Known rows, with every step that occurs
ganib, nuziz, sozu, sanep, rekeb: [ -6  17 -23 -28  33  10   5 -21  -9 -29 -14 -32  27 -15  26 -19 -26  21
 -40 -33  15 -27  10   3]
rekeb, geze: [-12  -9   3  49   8  10   5  30  -7  35 -13 -17   4  -2 -22  23 -23 -41
  18   3  10  43 -27  35]
sozu, sanep, rekeb, geze, ganib, nuziz: [ 14  41  -2  20 -18  17   9 -31 -50  13  12   6 -14  30  47  18   9 -66
 -49   9  15   3  -3  18]
ganib, lita: [ 31  -9 -14  -4 -14 -21  -9  -1  17  45 -13  15   8 -43 -17   6   8  28
 -13  19 -29 -12   7  49]
sozu, nuziz: [-30  15 -44 -27  17 -18  14   7  51  -4  32 -10  -2 -15 -40  18  10  -1
  45  17 -20 -25 -48  17]
ganib, nuziz, sozu: [-12  10 -25 -41  29   3 -26   1  30 -11 -50 -50  61 -72  15 -40 -19  12
 -25   6 -14  43  26 -20]
sozu, sanep, rekeb, geze, ganib: [ -1  20  -9  41  -4  39  29 -10 -54  41  18  31 -34  73  32  61  -7 -74
 -19   9   9 -17 -12  47]
rekeb, geze, sozu: [ -6 -41  67  45   7 -14  26  28 -27  42  -1   7  10 -35 -36  21 -36 -19
   7  37  39  32  -2   5]
lita, ganib, nuziz, sozu: [-26  10  17 -43  51   4 -22   1  22 -37 -32 -59  47   6  12 -12   3 -30
 -19  25 -21  66  11 -29]
geze, ganib, lita: [ 45  21 -30 -24 -33  -1 -17 -28   6  70 -20  47  -1 -16  20  18  36 -13
 -33  56 -55  -1  36  41]
sanep, sozu, nuziz: [-45 -15 -44 -18  25 -10   4  42  65  34  10 -18 -16 -15 -85  24 -22 -10
  40 -26 -56 -33 -40  35]
sozu, sanep, ganib: [ 21 -11  -2  43 -25   2  11  -2 -24 -39  59  33 -33  67 -10  10  12   2
  27  71 -12 -42 -15   8]
geze, ganib, nuziz: [ 15  35 -24 -39 -18  17 -18 -35   3  23 -11   3  20 -33  48 -16  33 -44
 -31  70 -55  40  22  -9]
nuziz, sozu: [-28 -12 -25 -20  38  26  -6  23  25  18 -45 -27  41 -21  -1   4 -31   4
   6   6 -17  30  20   9]
nuziz, sozu, sanep, rekeb, geze, ganib: [-14  21 -17  22  21  40  14   5 -41  31 -32   9  -1  60  34  54 -32 -60
 -41 -19  22   8  21  26]
lita, sozu, sanep: [-38  -5 -27   9 -19  28  21  28 -23  11  41   4 -11 -11  -5 -30  21   1
  34 -21  13  30  -3  37]
lita, sozu, sanep, rekeb, geze: [-46  -4   5  54  11  38  38  50 -20  25  35  20  -5  26  -5  12 -25 -16
  -2 -66  41   5 -35  73]
lita, ganib, nuziz, sozu, sanep: [-16  16   4 -32  16  -4 -16 -25 -36 -64  -6 -73  11  18  12 -19  22 -32
  -5   7  14  52  16 -36]
rekeb, lita: [ 31  -5 -12 -23  -7   6 -10  13  57  22 -13  14 -19  12  14  23  11   4
  49 -22 -38  15 -29 -11]
nuziz, sozu, sanep, ganib: [  9 -17 -13  25   2  10  -3   8  -7 -46   6  11   0  57 -11  -1 -11  19
   8  42   4 -20  15 -11]
ganib, lita, sozu: [ -2 -11 -17  -7 -15   1  -8  38  40  56  -7  37  27 -63 -17 -30  18  47
 -13 -21 -24  23  12  70]
rekeb, nuziz, sozu, sanep, ganib: [-13 -11  12  25  -9  -5 -16 -14   4 -35 -11   0 -21  29  -6  -6  -7  22
  31 -14 -10 -60  -5 -60]
rekeb, geze, ganib, lita, sozu: [ 10   9  -9  18 -40  14 -21  33  12  93 -32  51  17 -38   3  -4  30 -23
 -41  -4 -11  73  30  65]

Rows
[-57   1   6 -18  69  27   4   4  54  37 -48 -14  27 -11  21  31 -57  21
  -3 -72 -48 -72 -22  -9] -> sanep, rekeb, nuziz, sozu
[-18  -6 -32  -7  10  16   1   1 -34 -12 -22 -39   1  -4  -2  -4 -12  -1
  17 -10  23  17  24  -1] -> nuziz, sozu, sanep
[ 52   7   1  -5 -60 -12 -29  11  52 -57  40  50 -23  16  20 -63  56  47
  22 -20  -6  16 -18 -41] -> rekeb, lita, sozu, sanep, ganib, nuziz
[  8  -4 -25   4 -46 -11   1  12 -16  30  19  25 -13 -47 -21 -36  42  43
   1 -41  18  12  18  58] -> ganib, lita, sozu, sanep
[ -4  11 -27 -27  -4  -8 -16 -19 -26 -35 -30 -60  21 -52   7 -48   3   9
 -12 -14  26  35  28 -29] -> ganib, nuziz, sozu, sanep
[ 39   6   1  20 -37 -21  -9 -29 -20 -62  52  10 -13  20   0 -36  28  10
  -3  69  -6 -26 -12 -22] -> sozu, sanep, ganib, nuziz
[-20  20  16 -28  58  11   5 -22 -16 -57   8 -40  17  55  29  10  -8 -21
 -35 -17   4 -12  -2  -9] -> lita, ganib, nuziz, sozu, sanep, rekeb
[ 21  20  13 -63  29  -8 -44   1  66 -41 -49 -40  21  24  29  -2  20 -12
   5 -29 -32  68  -4 -67] -> rekeb, lita, ganib, nuziz, sozu
[ 39 -18  54  -9   3 -13  38 -10   8   3  41  55 -49  33  18  41 -13  36
  21 -33  22 -69 -20 -20] -> geze, sozu, sanep, rekeb, lita
[  0 -34  60  61 -24 -24  35   9 -78  13  24  -2 -30 -11 -39  18 -18 -24
  20  20  81  25   1  -2] -> rekeb, geze, sozu, sanep
[ 53 -14 -14  18 -23 -34 -26  -6  -1 -24 -15  33   0  24 -29  -7   3  59
 -26  30   4 -44  37   6] -> nuziz, sozu, sanep, ganib, lita
[-38  -1  -9  -6  -4   1  -7 -19 -16   1 -38 -50 -15 -27  -2  -5  -6   3
  41 -68  10 -19   2 -45] -> rekeb, nuziz, sozu, sanep
[-24  -8  -7  40  39  21  19  31 -30   6 -24 -22   6  39  -7  36 -58 -16
 -18 -56  48  -9  -8  36] -> nuziz, sozu, sanep, rekeb, geze
[ 46 -19  67  23 -35 -49  12 -27 -31 -61  61  36 -10 -12 -13 -38  13  35
 -15  99  22 -38  11 -46] -> geze, sozu, sanep, ganib, nuziz
[ 28 -37  58  44 -22 -23  33 -10 -41 -32  70  58 -30  36 -23   6  -1  28
  16  97  22 -53   3 -21] -> geze, sozu, sanep, ganib
[ 32  18  28 -45   5 -13 -28 -14  56 -33   4 -26 -13  35  31   5  49 -30
  26  -3 -42  49 -36 -46] -> rekeb, lita, ganib, nuziz
[ -23    4    8    2  -21   -9    8   -6   18   46   17   40  -24  -35
   -2  -11   16   59   -7 -112  -11  -93  -23   41] -> ganib, lita, sozu, sanep, rekeb, nuziz
[-26  -9  20 -30  22 -41  34   7  35   5  41  18   3 -50 -57  19  -5  24
  33  45  10 -31 -26 -13] -> geze, sozu, nuziz
[  7  38 -41 -47 -23  17 -27 -45 -36 -12 -38 -31  17 -32  47 -33  29 -36
 -35  23  -4  47  60 -37] -> geze, ganib, nuziz, sozu, sanep
[ 44 -26  86  70 -44 -54  10  -6 -49 -48  41  22 -12  -7 -36 -27  -3   6
 -19  70  64   2   2 -45] -> rekeb, geze, sozu, sanep, ganib, nuziz
[-51  -7  -1 -17  30  11 -17   1  38  26 -62 -44  23 -43   0   2 -30   6
  24 -50 -30 -14  -3 -38] -> rekeb, nuziz, sozu
[ 16   1 -20 -29  29  21   3   7  38  -8 -23  11 -19  55  32  33 -24  32
  12 -89   4 -39 -12 -12] -> nuziz, sozu, sanep, rekeb, lita
